Each row was made from one path, in order. Every step used is in the known rows, and no mark comes twice. Write each row's path.
In the rows, 128 means zero.
Known rows:
falarub, gimosa, zipu: [170 123 122 156 124 117 109 127 147 142 145 103 130 136 119 107 127 119
 129 132 137 141 141 118 138 112 136 117 191 149 121 130 112 122 146 116
 112 124 145 141  96 117 112 138 135  94 128 138 130  80 153 114 133 141]
movutaf, kalem, kininut: [116 146 138 149 133 119  95 145 131 139 149 133 123 100 129 137  99 130
 124 124 150 137 108 102 147 123 109 109 197 115 104 123 132 120 122 138
 109 108 107 161 145 124 145 104 143 144 129 127 133 100 158  98 121 124]
kininut, vezu: [125 142 125 133 134 133 136 136 134 129 131 140 122 130 120 148 107 138
 130 119 124 133 131 129 108 142 155 128 130 131 128 117 131 124 121 161
 164 119 120 112  89 130 127 142 114 119 118 136 126 112 134 112 130 107]
mili, falarub, gimosa, pivoz: [156  98 139 103 124 103 113 136 141 149 128 115 137 110 115  96 116 120
 129 132 129 134 147 130 137  78 151 137 154 122 122 124 103 113 148 124
 129 133 137 137  23 139 104 142 164 123 134 126 136  76 151 137 126 136]
falarub, gimosa, zipu, mili: [179 130 117 151 134 129 104 113 146 145 139 105 122 165 116 128 141 126
 131 130 124 128 146 119 145 114 136 115 180 156 144 126  87 125 141 104
  93 138 143 143  82 130  97 147 118  83 122 128 122  95 153 117 144 119]
pivoz, gimosa: [136 123 120 140 117 120 123 139 136 144 105 124 132 124 127 118 119 121
 127 121 133 143 149 123 112 118 134 132 101 124 143 131 115 131 121 132
  97 145 136 138 181 127 110 149 116 117 107 120 126 144 136 139 150 154]
vezu, kininut, kalem, mili: [106 117 132  51 132 134 125 143 161 117 175 148 119 128 130 147 119 140
 124 139 110 139 118 122 137 105 129 137 117 141 123 124 144 130 132 115
 161 115 109 122 136 110 161 117 174 166 132 128 158 122 108 122 150  97]
kininut, kalem, movutaf: [100 149 111  98 130 136 137 125  87 115 141 153 127 111 137 134 128 123
 123 126 141 118 146 138 119 112 136 125 126 132 112 120 119 125 127 107
 124 138 113 139  97 125 150 127 128 148 107 120 165 120 147 118 133  88]
falarub, mili: [152 143 130 134 129  96 136 114 146 125 132 127 121 152 127 122 124 131
 127 130 117 138 136 147 116 122 118 139 152 133 136 130 140 120 133 114
 156 132 128 138  95 128 133 117 111 107 129 118 133 110 117 114 126 140]
gimosa, falarub, mili: [145 154 125 122 135  78 133 127 145 126 114 117 119 130 130 135 135 128
 128 123 108 114 137 149 130  95 115 150 140 134 135 129 144 117 146 107
 179 108 137 118  65 139 128 118 118 113 139 146 120  89 137  92 126 130]
movutaf, kininut, kalem: [112 138 117 103 138 155 110 153  78 108 125 121 134 101 129 107 112 121
 129 125 126 128 137 126 120 126 134 127 126 135 138 112 154 133 130 102
  88 117 115 118 106 162 167 118 143 167 136 147 206 150 125 118 145 114]
gimosa, falarub, mili, zipu: [140 135 121 149 146  62 137 137 162 113 132 111 129 127 121 139 132 122
 132 121 115 125 129 159 144 133 141 144 112 138 129 134 138 120 148 110
 189 110 132 125  46 145 132 109 137 114 135 110 143  96 139  92 127  98]
gimosa, falarub, mili, vezu: [141 152 131 134 135  82 118 125 157 122 136 136 121 141 132 137 106 128
 134 128 108 132 109 159 123  94 125 146  96 126 129 135 123 118 142 116
 152 102 135  97  45 138 144 127 123 106 129 116 108  71  96  55 135 139]
zipu, mili: [135 135 126 123 139 141 125 116 127 130 126 123 122 161 126 151 140 127
 129 123 114 117 136 132 136 129 131 126 123 135 154 122 107 130 123 115
 110 138 126 129 111 142 117 138 115 122 123 117 125 150 131 133 142 112]
zipu, gimosa, falarub, mili, vezu, kininut: [134 148 147  86 116 103 121 134 221 113 162 128 123 139 134 137  81 118
 138 140  85 142  95 141 128 118 120 148 100 136 115 125 118 124 127 127
 151 106 118  90   5 127 132 156 166 120 118 117 108  40  74  59 143 132]
movutaf, kalem, mili, zipu, gimosa, falarub: [ 97 123 125  95 148 122 108 151 204 128 130 126 123  85 118 157 122 119
 130 141 119 146 100 126 201 167 130 124 102 124 105 121  99 107 152 159
 186 130 126 145  92 105 127 147 213 166 112 123 125  84 196 115 132  71]
gimosa, zipu, mili: [152 135 121 150 140 135 121 116 148 129 124 112 112 162 121 145 129 125
 130 132 117 119 129 130 148 133 132 105 158 157 152 133 113 128 131 107
  88 138 130 124 112 130 113 132 118 106 130 126 122 140 143 128 161 122]
mili, falarub: [126 112 132 131 130  97 137 136 128 126 117 120 138 102 125 110 126 125
 128 136 121 124 143 127 135 102 129 129 120 136 109 128  94 121 131 148
 128 129 124 115  58 124 117 129 151 140 125 113 130 115 115 134 115 145]
pivoz, gimosa, falarub, mili: [154 147 117 134 125  73 124 138 151 142  90 112 126 128 127 122 125 124
 128 116 110 132 157 143 115  83 129 153 113 131 150 130 132 121 137 114
 148 122 145 128 108 142 111 139 110 100 119 132 122 110 147 104 147 155]
mili, vezu, kininut, kalem: [109 126 140  93 122 143 119 145 145  97 191 148 125 136 134 132  94 130
 133 135 119 143  96 131 108 119 145 120  86 134 120 127 126 145 119 111
 111 112 109  89  80 129 173 128 165 143 126 111 167 109  55  83 157 126]
movutaf, kininut: [126 148 127 133 134 141 117 144 103 126 132 120 135 112 128 126 102 120
 130 128 119 125 130 119 130 134 126 131 144 131 134 115 133 129 120 121
  88 115 117 119 117 154 147 124 136 158 135 130 161 130 125 110 136 122]
falarub, mili, kalem, movutaf, kininut: [111 183 110 140 138 117 133 125  91 132 187 147 131 112 142 157  88 124
 131 130 124 119 149 150 124 123 118 149 169 131 103 112 106 108 115 108
 182 112  97 167  56 147 142 110 127 150 132  79 186  59  96  81 124 111]
kininut, kalem, mili, vezu: [101 107 125  77 143 140 116 132 146 118 153 171 125 129 129 132 100 133
 128 138 127 154 103 143 128  98 142 129  57 124 128 129 120 116 141 119
 144 128 126 115 147 103 164 122 153 141 111 107 143 133 110  96 149 111]
vezu, kininut, kalem, movutaf: [ 96 156 127  82 117 137 142 135 112 107 182 147 125 121 140 149 116 127
 127 132 127 121 138 126 117 112 137 127 141 139 102 122 127 138 111 107
 126 119  99 123  79 130 156 131 145 161 119 111 166  96 104 105 141  76]
zipu, gimosa, falarub, mili, kalem, movutaf: [ 98 149 105  89 128 100 136 118 155 137 146 141 126 104 142 152 116 118
 131 132 115 118 147 157 135 104 117 155 128 128  88 115  96  99 132 127
 240 122 116 172   8 121 108 147 154 128 114 108 132  28 141  87 118  98]
movutaf, kalem: [119 163 135 133 133 139 112 135 121 134 139 129 119 116 128 138 126 131
 129 133 136 139 114 118 147 161 112 112 162 118 120 125 114 127 125 135
 114 129 118 139 131 130 143 127 148 149 135 137 145 106 139 123 126 141]
kalem, mili, zipu, gimosa, falarub: [108  96 121  87 144 112 123 143 212 125 114 126 132  98 116 145 118 113
 128 136 110 136 115 134 183 136 141 142  64 133 115 122 111 110 152 151
 187 124 134 139  96  99 112 150 191 145 106 119 108 103 187 120 132  63]
pivoz, gimosa, falarub, mili, kalem: [131 127 102 123 128  77 125 147 152 152 122 119 127 111 132 139 126 130
 133 117 120 135 158 149 117  78 129 156  97 128 129 128 109 114 128 114
 217 114 137 155 100 142 111 128 127 104 133 116 147  87 125  95 144 161]
mili, falarub, gimosa, zipu: [171 108 124 162 128  87 119 135 152 140 133  93 139 109 116  85 128 121
 130 142 131 135 159 116 140  84 138 118 188 157  99 133  73 115 145 131
 119 126 141 128  24 112  99 136 157 104 126 122 129  70 139 115 116 158]
vezu, kininut, kalem: [113 130 132  77 123 136 132 147 131 102 166 128 125 127 132 131 126 132
 128 133 122 135 122 120 117 126 134 126 128 139 125 124 144 143 121 103
 129 117 110 110  97 134 157 120 161 151 137 140 175 128  93 123 150 110]

Write each row's path:
[128 132 113 128 123 102 121 151 140 145  88 110 134 105 127 128 128 119
 128 115 120 126 153 123 123  86 132 143  91 127 147 128 120 131 132 129
 111 121 147 123 145 141 112 153 120 121 118 145 112 128 156 110 151 144] : pivoz, gimosa, falarub
[162 129 112 159 130 125 116 126 163 145 104 105 117 155 118 136 123 121
 132 125 119 138 151 125 132 120 139 109 134 155 174 135 100 134 124 114
  62 157 137 136 158 129  97 154 109  95 106 114 118 154 150 136 179 147] : pivoz, gimosa, zipu, mili
[122 162 127 139 141 149 124 154 104 126 140 129 130 117 120 147  83 128
 131 121 118 133 131 121 114 149 148 130 156 135 135 101 142 126 116 156
 120 103 110 106  77 154 142 136 109 146 127 139 166 114 130 103 137 102] : movutaf, kininut, vezu
[115 115 113  87 130 102 126 133 178 133 126 124 125 116 134 130 129 123
 133 132 111 132 134 150 139 116 117 156 112 129 111 119 111 107 139 131
 252 114 130 155  25 129 109 140 169 116 135 133 140  61 126 105 125 132] : zipu, gimosa, falarub, mili, kalem
[156 128 118 173 130 133 104 124 171 141 127 125 122 163 121 139  88 120
 136 130 119 149 123 137 124 114 147 103  93 150 163 139  84 134 121 120
  39 153 136 112 140 122 110 156 113  87  94  93 106 130 112 101 187 154] : pivoz, gimosa, zipu, mili, vezu
[148 123 125 158 139  81 140 127 159 110 148 124 129 145 121 130 125 126
 131 127 123 141 126 158 130 165 138 131 130 137 128 136 127 120 137 111
 166 133 121 135  77 131 134 105 135 106 125  85 156 106 116 118 121  98] : falarub, mili, zipu
[103  88 114  98 153 124 128 143 153 110 145 144 129 116 120 135 127 129
 124 131 135 147 119 141 155 142 154 127  80 135 125 128 127 120 149 118
 176 130 123 142 147 108 154 105 172 149 116 107 171 146 146 137 141  66] : kininut, kalem, mili, zipu
[145 111 128 132 125  94 121 136 132 140 128 109 147 108 121  90 135 125
 127 134 130 135 160 116 133  80 135 138 150 133  98 122  64 115 138 139
 144 128 135 134  23 121 101 146 154 121 118 118 135  80 128 120  98 139] : mili, falarub, gimosa
[115 176 135  93 123 108 138 124 141  99 217 167 122 154 143 150  75 132
 132 137 116 137 114 157 101 110 132 133 123 139 106 129 117 130 115  97
 137 119  94 108  36 123 175 120 134 134 106  79 166  56  54  56 148 103] : falarub, mili, vezu, kininut, kalem, movutaf
[145 158 150 119 120  97 129 124 183 114 205 143 122 171 134 142  86 136
 135 137 101 149  96 145 111 126 125 139 125 135 120 138 126 132 117 115
 140 112 109  99  62 127 152 121 140 115 127  87 133  76  33  70 137 143] : falarub, mili, vezu, kininut
[158 109 135 100 123 131 106 131 136 152 139 124 127 138 119 113 118 120
 131 125 133 143 128 128 132 109 150 135 160 117 140 121 141 119 147 106
 132 133 139 152 103 146 110 144 144 113 135 144 128  94 174 137 138 119] : falarub, gimosa, pivoz
[100 108 118 145 142 117 119 154 141 141 169 148 128 106 129 165  83 139
 128 112 147 134 121 118 111 107 153 131 163 122  99 111 120 111 111 162
 223  84 102 158  87 125 127 117 130 110 127 114 141  75 128  89 121  95] : mili, kalem, kininut, vezu
[118 153 148 116 129 144 119 121 158 117 195 141 124 177 129 166  94 135
 137 132  98 119  93 127 128 138 136 124  95 136 139 129  89 140 108 118
  90 119 106  91  70 139 137 148 135 127 120  90 117 118  53  87 156 117] : zipu, mili, vezu, kininut
[ 92  80 111  61 150 123 120 153 196 110 112 131 130  91 119 131 130 114
 128 133 118 141 120 143 169 127 153 138  54 138 121 119 123 113 162 130
 195 130 132 133  82 106 135 136 203 157 107 134 146 118 190 132 140  50] : kininut, kalem, mili, zipu, gimosa, falarub
[115 119 136 117 141 129 119 121 166 136 158 166 127 136 128 149  88 133
 130 138 119 147  97 139 142 101 134 134  77 121 125 132 110 111 130 144
 147 122 127 118 160  97 145 132 146 134 109  93 101 110 106  93 139 129] : kalem, mili, vezu
[ 86 185 103 133 150 164 131 133  76 141 182 155 127 126 131 202  90 132
 134 118 118 104 149 135 124 147 154 133 147 137 121  94  74 116 103 140
 164 108  87 149  36 157 128 149 112 153 117  91 177  86 118  84 147  56] : zipu, mili, kalem, movutaf, kininut, vezu
[ 79 178 105 140 143 152 138 145  77 138 185 157 132  90 133 180  75 130
 131 122 132 119 142 131 119 142 157 137 160 129  97  99  94 112 102 157
 185  97  90 139  51 141 141 137 121 156 123 104 183  63 118  76 131  74] : mili, kalem, movutaf, kininut, vezu
[110 109 119  75 146 133 121 134 137 122 130 154 119 123 128 134 129 135
 121 133 128 137 130 133 137  95 133 133 104 131 131 124 144 117 146 118
 167 131 125 137 165 107 150 113 155 155 122 135 153 143 149 134 142 101] : kininut, kalem, mili
[107 195 108 142 144 123 143 134  99 133 187 159 125 112 135 177  73 134
 130 124 121 128 152 152 108 135 144 147 177 134 100 100 112 106 106 138
 219 102  89 151  24 146 144 123 113 138 124  91 192  45 104  69 126  86] : falarub, mili, kalem, movutaf, kininut, vezu
[130 102 131  59 130 103 119 150 160 127 183 130 140 106 122 115 126 136
 124 146 112 143 150 110 140  57 137 145 136 143  95 117  85 116 140 128
 169 110 116 125  38 107 135 135 193 158 123 114 161  84 111 115 122 113] : vezu, kininut, kalem, mili, falarub, gimosa
[109 117 112 116 144 149 125 121 121 137 152 136 124 144 130 165 143 138
 134 123 123 112 135 135 138 134 136 129 110 131 132 120  79 124 121 116
 180 128 115 158  94 141 114 131 131 122 137 103 151 125 104 128 144 115] : zipu, mili, kalem
[122 122 132 148 134 115 122 146 144 135 142 141 126 119 122 149  77 131
 124 111 138 138 122 115 109 108 146 126 174 126 118 112 146 118 117 159
 150  98 110 134 105 126 133 125 109 110 110 130 116  92 158  92 123  83] : kalem, kininut, vezu
[150  89 142  77 138  96 113 130 158 161 133 132 132 113 112 114 109 126
 126 139 115 140 140 131 156  59 145 148 145 121 119 123  99  97 154 131
 173 133 135 154  76 117 103 138 177 140 131 122 112  73 169 141 124 122] : kalem, mili, falarub, gimosa, pivoz
[113 131 151  93 131 126 124 131 192 126 207 161 122 141 132 163  78 137
 132 144 104 143  81 126 142 112 126 138  89 130 114 134 112 126 120 141
 147 104 109 102 127 100 148 132 162 151 121  88 105  94  68  79 145 121] : kalem, mili, vezu, kininut
[105 193 120 139 136 151 136 141  84 130 156 151 129 104 129 167  69 122
 129 120 123 114 142 126 116 141 149 133 173 133 110  99 126 121 107 153
 105 110  99 118  64 141 144 146  95 156 109 116 158  88 144  82 130  68] : kalem, movutaf, kininut, vezu
[149 123 122 153 142 104 131 123 149 128 112 101 125 133 117 124 135 125
 131 141 109 116 148 127 151 103 131 107 159 165 137 134  79 123 133 127
  93 141 127 111  38 127 105 130 136 114 126 114 123 119 123 136 144 143] : gimosa, zipu, mili, falarub
[118 115 125  87 125 130 120 137 164 129  92 114 130 104 127 124 132 111
 131 131 112 126 125 126 146 119 125 140 101 133 122 116 123 121 140 139
 152 124 140 120  72 127 108 166 156 130 118 157 106 101 167 116 128 116] : zipu, gimosa, falarub
[ 87 165 109 133 134 145 128 138  76 137 184 146 140  84 141 158  94 121
 132 129 132 112 141 131 133 127 128 138 148 125  95 110  96 117 109 124
 155 107  99 160  82 145 143 127 137 170 130  92 180  84 107  93 128  98] : mili, kalem, movutaf, kininut
[166 103 125 132 139  86 119 129 178 153 145 115 133 103 114 105 120 128
 125 147 121 144 152 116 165  64 129 128 174 154 102 130  75 102 153 147
 152 123 141 140  69  88 101 132 172 122 121 113 108  68 159 113 117 146] : kalem, mili, falarub, gimosa, zipu
[115  90 123 129 129 133 130 133 190 112 128 120 140 123 119 117 117 109
 132 135 128 147 118 133 149 190 147 119 100 133 116 126 109 127 132 148
 138 145 125 137  93 115 114 149 175 126 102  98 139 116 154 144 128  83] : mili, zipu, gimosa
[130 135 131 113 132 148 112 136 167 101 191 127 112 167 125 148 101 128
 138 137 107 134  95 131 127 127 147  98 111 163 142 133 116 147 125  91
  78 126 110  86  65 134 161 127 155 121 123 115 160 115  62  85 188 120] : gimosa, zipu, mili, vezu, kininut, kalem
[145 143 136 138 131 100 124 116 156 119 157 150 121 160 132 129  92 130
 133 132 118 151 109 157 109 116 125 134 106 124 132 137 118 119 130 116
 144 126 126 112  79 125 145 122 120 100 116  89 129  95  78  82 132 149] : falarub, mili, vezu
[113 153 108 129 131  99 149 111 118 136 181 158 123 128 142 158 116 135
 129 131 133 122 145 160 122 117 122 144 146 126  97 126 100 108 119 114
 232 124 107 171  68 122 128 113 121 124 127  79 154  63 104  97 115 114] : falarub, mili, kalem, movutaf
[155 120 125 128 137 109 117 119 125 142 127 110 145 139 117 117 146 126
 129 128 116 119 164 117 137  83 132 133 143 143 123 120  36 119 136 125
 110 140 131 137   8 135  88 160 133 113 112 107 129 105 128 129 110 124] : zipu, mili, falarub, gimosa
[102 189 105 124 142  97 130 137  87 133 167 137 130  89 142 165 106 123
 133 125 114  99 150 151 135  96 117 159 156 131 100 110 115 106 124 105
 209  89 107 151  22 158 146 116 123 156 143 108 177  52 111  57 126 103] : gimosa, falarub, mili, kalem, movutaf, kininut
[131  94 138  68 121 153 116 128 176 134 104 129 120 130 121 115 102 111
 132 134 123 147 112 137 140 152 140 127 117 118 144 118 156 120 137 125
 125 153 130 144 115 133 111 154 174 131 121 141 120 123 165 161 153 115] : zipu, gimosa, pivoz
[119 108 131 108 142  93 134 130 156 135 125 137 134 102 123 125 117 136
 125 142 109 130 139 128 154  77 123 140 113 134 106 130  90 106 138 155
 161 129 124 129 101  98 117 125 168 157 119  99 112 116 132 135 112 135] : kalem, mili, falarub
